Each row was made from one small tree. The marks that hang from a mark follow it in brackets, in the order of their numbers. Every link used is in the known rows. Write each row's tree.
Known rows
Z874[Z342[Z219[Z42 Z871] Z663 Z860]]: [ 4.142  0.196  0.600  1.457 -1.731 -2.140  0.600 -2.220  0.264 -1.358
 -2.335  1.406 -0.154 -0.876 -5.494 -0.332 -4.111  3.145 -0.302  3.551
 -1.132  1.518]
Z860[Z874[Z342]]: [ 3.578  1.048  1.805  0.231 -5.323  0.299  2.517 -2.923  4.707  1.598
 -0.317  1.791 -1.316 -1.477  0.554 -0.775 -3.860 -1.534  1.396  0.683
 -1.095 -1.053]
Z871[Z219[Z342]]: [ 0.782 -2.007  0.103 -0.082 -2.923 -3.446  2.688 -2.840  2.966 -3.950
 -1.789  0.236 -0.603  0.056  0.217  0.789 -3.453 -1.271 -4.161  0.570
 -2.288 -0.920]
Z860[Z342[Z219] Z874]: [ 1.633  0.580 -0.406  0.615 -2.789 -5.689  1.334 -1.202  0.525  2.468
 -4.245 -0.215 -1.196 -3.225  3.988 -0.388 -1.559 -0.358 -1.066  1.099
 -1.635 -0.110]
Z871[Z219[Z342[Z860] Z663] Z583]: [ 2.458 -4.121  1.643 -1.474 -0.609 -3.640  2.572 -0.737  4.010 -8.439
 -3.805 -0.837  1.076  1.660  0.354 -0.322 -2.653 -1.269 -3.908 -0.286
 -2.590  2.559]
Z219[Z342[Z874]]: [ 1.704  0.306  1.797  0.148 -3.865 -0.316  1.481 -2.242  2.005  0.914
 -0.089  0.240 -0.572  2.096 -0.128 -1.177 -3.082 -0.095 -1.932 -0.617
  0.126 -0.473]
Z874[Z342[Z219 Z663 Z860]]: [ 4.042  1.953  0.751 -0.031 -4.113 -2.254  2.654 -2.415  1.689 -2.352
 -2.369 -1.215 -1.065  1.527 -6.295 -0.488 -4.255  2.091 -0.440  3.136
 -0.787  0.506]
Z874[Z342]: [ 3.561  0.287  1.720 -0.766 -4.371 -0.650  1.820 -3.466  6.540 -0.823
  1.038  1.389 -0.418  1.373 -1.966  0.400 -4.932 -0.923 -0.370  2.633
 -2.104 -2.531]
Z342[Z219[Z871[Z583]] Z663 Z860[Z874]]: [ 1.770  1.843  1.023  0.716 -4.075 -4.688  1.085 -0.763 -2.346 -1.663
 -6.044 -2.078 -1.739 -3.160 -2.615 -2.182 -1.466  1.632 -1.358  1.726
  0.878  4.282]
Z342[Z860 Z874]: [ 2.838  3.236  0.801 -0.375 -5.994 -1.871  0.251 -1.822 -0.916  1.479
 -2.766 -2.110 -2.985  0.025 -4.055 -2.230 -3.054  0.067 -1.280  1.125
  0.497  2.225]
Z871[Z219]: [ 0.509 -0.609  0.180 -0.604 -3.653 -4.961  1.683 -3.626  2.132 -3.117
 -2.776 -0.663 -1.698 -0.769 -1.147  1.276 -4.046 -2.196 -3.931  1.424
 -2.784 -0.781]
Z583[Z871[Z219[Z42 Z342[Z874]]]]: [ 0.677 -1.268  1.035  1.787 -1.039 -4.583 -0.731 -4.350 -0.321 -1.165
 -1.531  1.624 -1.352 -2.868  1.167  0.581 -3.191  0.956 -2.545  1.250
 -0.588  3.156]
Z219[Z342]: [ 1.981 -1.300  1.184 -0.702 -3.293 -2.079  2.464 -2.115  4.545 -0.396
 -0.487  0.700 -0.129  1.402  0.212 -0.155 -4.144 -1.262 -2.842  0.595
 -0.928 -1.411]
Z871[Z219[Z663]]: [ 1.107 -2.098  1.257 -0.487 -1.146 -3.762  1.750 -3.087  1.725 -3.359
 -3.959 -0.614 -0.409  0.105 -0.991  1.969 -4.743 -3.156 -3.541  0.303
 -3.421  0.115]
Z219[Z42 Z342[Z860] Z871]: [ 3.131 -3.407 -0.088  1.493 -0.400 -1.725 -0.666 -0.484  1.368  0.247
 -1.463  4.184  0.631 -3.161 -0.511 -1.098 -3.299  1.170 -2.198  2.267
 -0.664  1.947]
Z219[Z342 Z871]: [ 0.312 -1.887  1.449  0.645 -2.747 -0.573  0.868 -2.151  4.749 -0.021
  0.325  2.432  0.247 -1.183  1.800 -0.114 -2.668 -0.712 -3.398  2.179
 -0.536 -1.228]
Z219[Z42 Z342[Z860] Z663]: [ 5.345 -4.591  1.086  0.431  1.837 -1.449  0.883  0.344  0.815 -0.335
 -3.684  2.679  1.955  0.441 -1.826 -0.341 -5.739 -0.311 -1.023 -0.919
 -1.954  3.099]
Z219[Z42 Z342 Z663 Z871]: [ 2.591 -5.816  2.243  1.632  3.156 -0.198 -0.835 -1.056  2.094  0.720
 -1.847  5.303  2.742 -1.138  1.573  1.043 -4.915 -0.669 -1.811 -0.055
 -2.270  1.299]
Z860[Z342]: [ 2.082 -0.751  0.200 -1.492 -2.931 -4.440  0.169 -1.662  4.321  0.636
 -2.553 -0.248  0.264 -0.608  2.861  0.338 -3.601 -1.325 -2.443  1.697
 -2.221 -1.668]
Z874[Z342[Z860]]: [ 4.643  1.008  0.679 -0.952 -5.321 -0.541  2.071 -2.334  5.820 -1.349
 -0.170  0.615 -1.195  0.613 -3.784 -0.818 -4.281 -0.149 -0.387  3.563
 -1.297 -0.627]
Z871[Z219[Z342 Z663]]: [ 1.229 -3.321  1.443  0.041 -0.594 -2.363  2.881 -2.253  2.619 -4.058
 -2.977  0.415  0.519  0.990  0.411  1.403 -4.129 -1.986 -3.680 -0.591
 -3.010  0.065]
Z219[Z663 Z871[Z583]]: [ 1.079 -2.807  3.592 -1.175 -0.202 -2.355 -0.668 -1.944  4.937 -2.198
 -2.504  1.034  1.244 -0.043  1.733  0.658 -3.892 -2.808 -2.631  1.572
 -2.283  0.793]
Z42[Z219[Z342[Z860 Z874]]]: [ 3.377  1.091 -0.138  2.236 -3.722 -0.770  2.442 -0.193  0.309 -0.135
 -2.851 -1.068 -2.630 -0.449 -2.407 -0.941 -2.975 -0.178 -1.640  0.386
 -0.129 -0.737]

Write each row's tree
[ 2.109 -3.355  2.164  1.724  0.567 -0.893  1.725 -0.074  4.344 -3.116
 -2.765  1.294  0.470 -0.773  1.852  1.038 -3.159 -1.901 -2.577  0.661
 -2.161 -1.173] | Z42[Z219[Z342 Z663 Z871[Z583]]]
[ 1.972 -0.571  2.192  2.468 -2.396  0.390  0.992 -0.796  1.257 -2.052
 -2.527 -0.257 -0.233 -0.480  0.312 -0.627 -2.329  0.500 -1.834 -0.302
  0.128 -0.825] | Z42[Z219[Z342[Z663 Z874] Z871[Z583]]]
[ 2.228 -1.877  0.498  0.350  2.061 -7.072  0.254 -2.351 -1.783  0.833
 -4.711  0.833 -0.261  0.444 -2.955  1.630 -5.795 -0.770 -2.332  1.249
 -3.303  1.195] | Z342[Z219[Z42 Z663]]
[ 3.229 -2.524  1.899  0.709  1.197 -2.970  0.143 -2.781  3.578 -2.418
 -0.734  3.296  1.034  0.752 -1.511  0.950 -4.073  0.752 -0.903  3.213
 -3.271  0.004] | Z874[Z342[Z219[Z42 Z663 Z871[Z583]]]]
[ 2.824 -5.026  2.883 -0.250  2.698 -3.300 -2.454 -1.584  2.539 -1.283
 -3.123  3.445  2.325 -1.152  1.343  0.810 -5.044 -1.811 -1.556  0.835
 -3.118  2.158] | Z219[Z42 Z663 Z871[Z583]]
[ 3.949 -0.235  1.104  2.341 -1.154  0.437  2.474  0.431  0.071 -0.366
 -3.884 -0.746 -1.497  0.273 -1.989 -0.295 -3.712 -0.788 -1.144 -0.834
 -0.798  0.319] | Z42[Z219[Z342[Z860 Z874] Z663]]
[ 3.060 -0.501  1.431  1.446 -1.048 -2.151  0.554 -3.646  1.167 -0.690
 -1.104  2.383  0.647 -0.172 -3.715  0.777 -4.629  2.326 -0.381  2.818
 -1.840 -0.355] | Z874[Z342[Z219[Z42 Z871] Z663]]
[ 3.220  0.417  1.644  2.135 -2.696 -0.855  1.459 -2.715  0.410  1.675
 -1.962  2.544 -0.639 -2.808 -0.717 -0.476 -3.495  1.117  1.441  0.747
 -0.810  0.704] | Z860[Z874[Z342[Z219[Z42 Z871] Z663]]]
[ 1.642 -1.466  0.339  1.946 -1.539 -4.701  0.563 -2.940  0.048 -1.271
 -2.672  1.919 -1.820 -5.252  1.565 -0.186 -2.750  0.499 -1.732  1.554
 -0.368  4.429] | Z583[Z871[Z219[Z42 Z342[Z860[Z874]]]]]
[ 1.313 -1.221  1.346  0.375  0.236 -6.763 -1.146 -2.609 -2.071 -1.681
 -4.605  0.218  0.718 -0.745 -2.531  0.203 -4.182  1.588 -2.562  1.692
 -1.403  2.051] | Z342[Z219[Z42 Z871[Z583]] Z663]
[ 0.759 -2.102  3.657  1.746 -0.299  2.288  0.126 -1.697  1.635  1.078
 -0.650  2.338  1.087  0.551  1.683 -0.082 -2.748 -0.381 -2.057 -0.363
 -0.396  0.762] | Z219[Z342[Z874] Z663 Z871]
[ 3.586 -0.805  2.474  0.236 -1.647  1.146  1.702 -0.434  0.509  0.008
 -2.623 -0.355  0.069  2.319 -1.843 -1.394 -3.589 -0.115 -1.323 -1.188
 -0.097  2.591] | Z219[Z342[Z860 Z874] Z663]
[ 1.769  0.317  1.655  3.476 -2.616  1.157  1.333 -1.144 -0.147  0.224
 -2.568  0.164 -0.896 -1.555 -0.589 -0.024 -2.966  0.523 -1.556 -0.105
  0.380 -1.425] | Z42[Z219[Z342[Z663 Z874] Z871]]
[ 2.728 -0.008  0.626  3.382 -3.265  0.548  2.549  0.358  0.457 -0.183
 -4.213  0.300 -1.372 -4.120 -0.554 -0.804 -2.597  0.004 -0.962  0.448
  0.613 -0.003] | Z42[Z219[Z342[Z663 Z860[Z874]] Z871]]
[ 3.311  1.758  1.825  0.992 -4.479 -1.139  2.972 -2.995  1.459  1.066
 -2.053  0.391 -1.286 -0.850 -1.375 -0.612 -3.663  0.230  1.270  0.526
 -0.651 -0.161] | Z860[Z874[Z342[Z219 Z663]]]
[ 1.970 -0.450  1.969  0.909 -0.913 -1.660  1.535 -3.303  4.002 -0.980
 -0.345  1.873 -0.280  0.835 -2.061  1.437 -3.740  0.101 -1.296  3.824
 -2.668 -1.405] | Z874[Z342[Z219[Z663 Z871]]]
[ 3.590  3.659  1.897 -0.363 -6.176 -0.335  0.409 -1.703 -2.928  0.762
 -4.371 -3.486 -1.709  0.873 -5.636 -2.297 -4.064  1.329 -0.451 -0.673
  1.660  3.275] | Z342[Z663 Z860 Z874]
[-0.118 -0.881  2.042  0.320 -1.233 -5.254  0.239 -4.520  1.735 -2.022
 -3.070 -0.210 -1.499 -2.603  0.906  1.999 -4.062 -1.789 -3.167  2.107
 -1.655  2.569] | Z583[Z871[Z219[Z663]]]
[ 3.381 -2.968  0.772  1.418 -0.617 -0.431 -0.485 -0.404 -0.320 -0.281
 -2.907  2.988  1.754 -2.458 -1.752 -1.195 -4.093  1.999 -1.443  0.756
  0.238  2.957] | Z219[Z42 Z342[Z663 Z860] Z871]
[ 3.086  1.725  1.080  0.918 -3.782 -1.426  1.594 -2.447  1.877 -1.973
 -1.852 -0.031 -0.868 -0.224 -5.257 -0.480 -3.333  2.357 -0.836  4.114
 -0.422  0.673] | Z874[Z342[Z219[Z871] Z663 Z860]]
[ 0.950 -2.047  1.234  1.309 -0.602 -4.789 -0.040 -4.026  0.253 -2.277
 -2.505  1.320 -0.272 -2.786  0.641  1.175 -4.344  0.838 -2.629  1.030
 -0.607  3.204] | Z583[Z871[Z219[Z42 Z342[Z663]]]]
[ 3.017 -6.445  1.626 -0.804  2.315 -4.315  0.901 -1.423  2.976 -7.114
 -3.344  1.743  2.515  1.477  1.367  0.675 -4.179 -1.182 -3.118 -1.331
 -3.932  2.003] | Z871[Z219[Z42 Z342 Z663] Z583]
[ 3.347 -4.316  0.632  0.235 -0.121 -2.602 -0.872  0.004  3.124 -2.613
 -1.497  3.623  1.540 -2.018  0.623 -1.869 -2.634  1.190 -2.616  1.977
 -1.021  2.703] | Z219[Z42 Z342[Z860] Z871[Z583]]
[ 1.957 -2.837  2.206  0.837 -0.489  0.794  1.124 -0.213  3.333 -0.984
 -2.314  1.932  0.948 -1.076  0.139 -0.278 -3.050 -0.842 -2.669  1.382
 -0.833  1.878] | Z219[Z342[Z860] Z663 Z871]
[ 3.750 -3.992  1.572  0.277 -0.477 -1.555 -0.795  0.018  1.527 -3.318
 -2.735  2.624  2.619 -1.420 -0.492 -1.928 -3.228  2.029 -1.768  0.453
 -0.035  3.566] | Z219[Z42 Z342[Z663 Z860] Z871[Z583]]
[ 0.483 -1.167  0.616  0.741 -1.138 -6.755 -1.070 -4.771  0.572 -1.211
 -2.418  1.243 -1.897 -3.940  0.360  1.557 -4.331 -0.563 -2.747  2.648
 -1.632  2.664] | Z583[Z871[Z219[Z42]]]
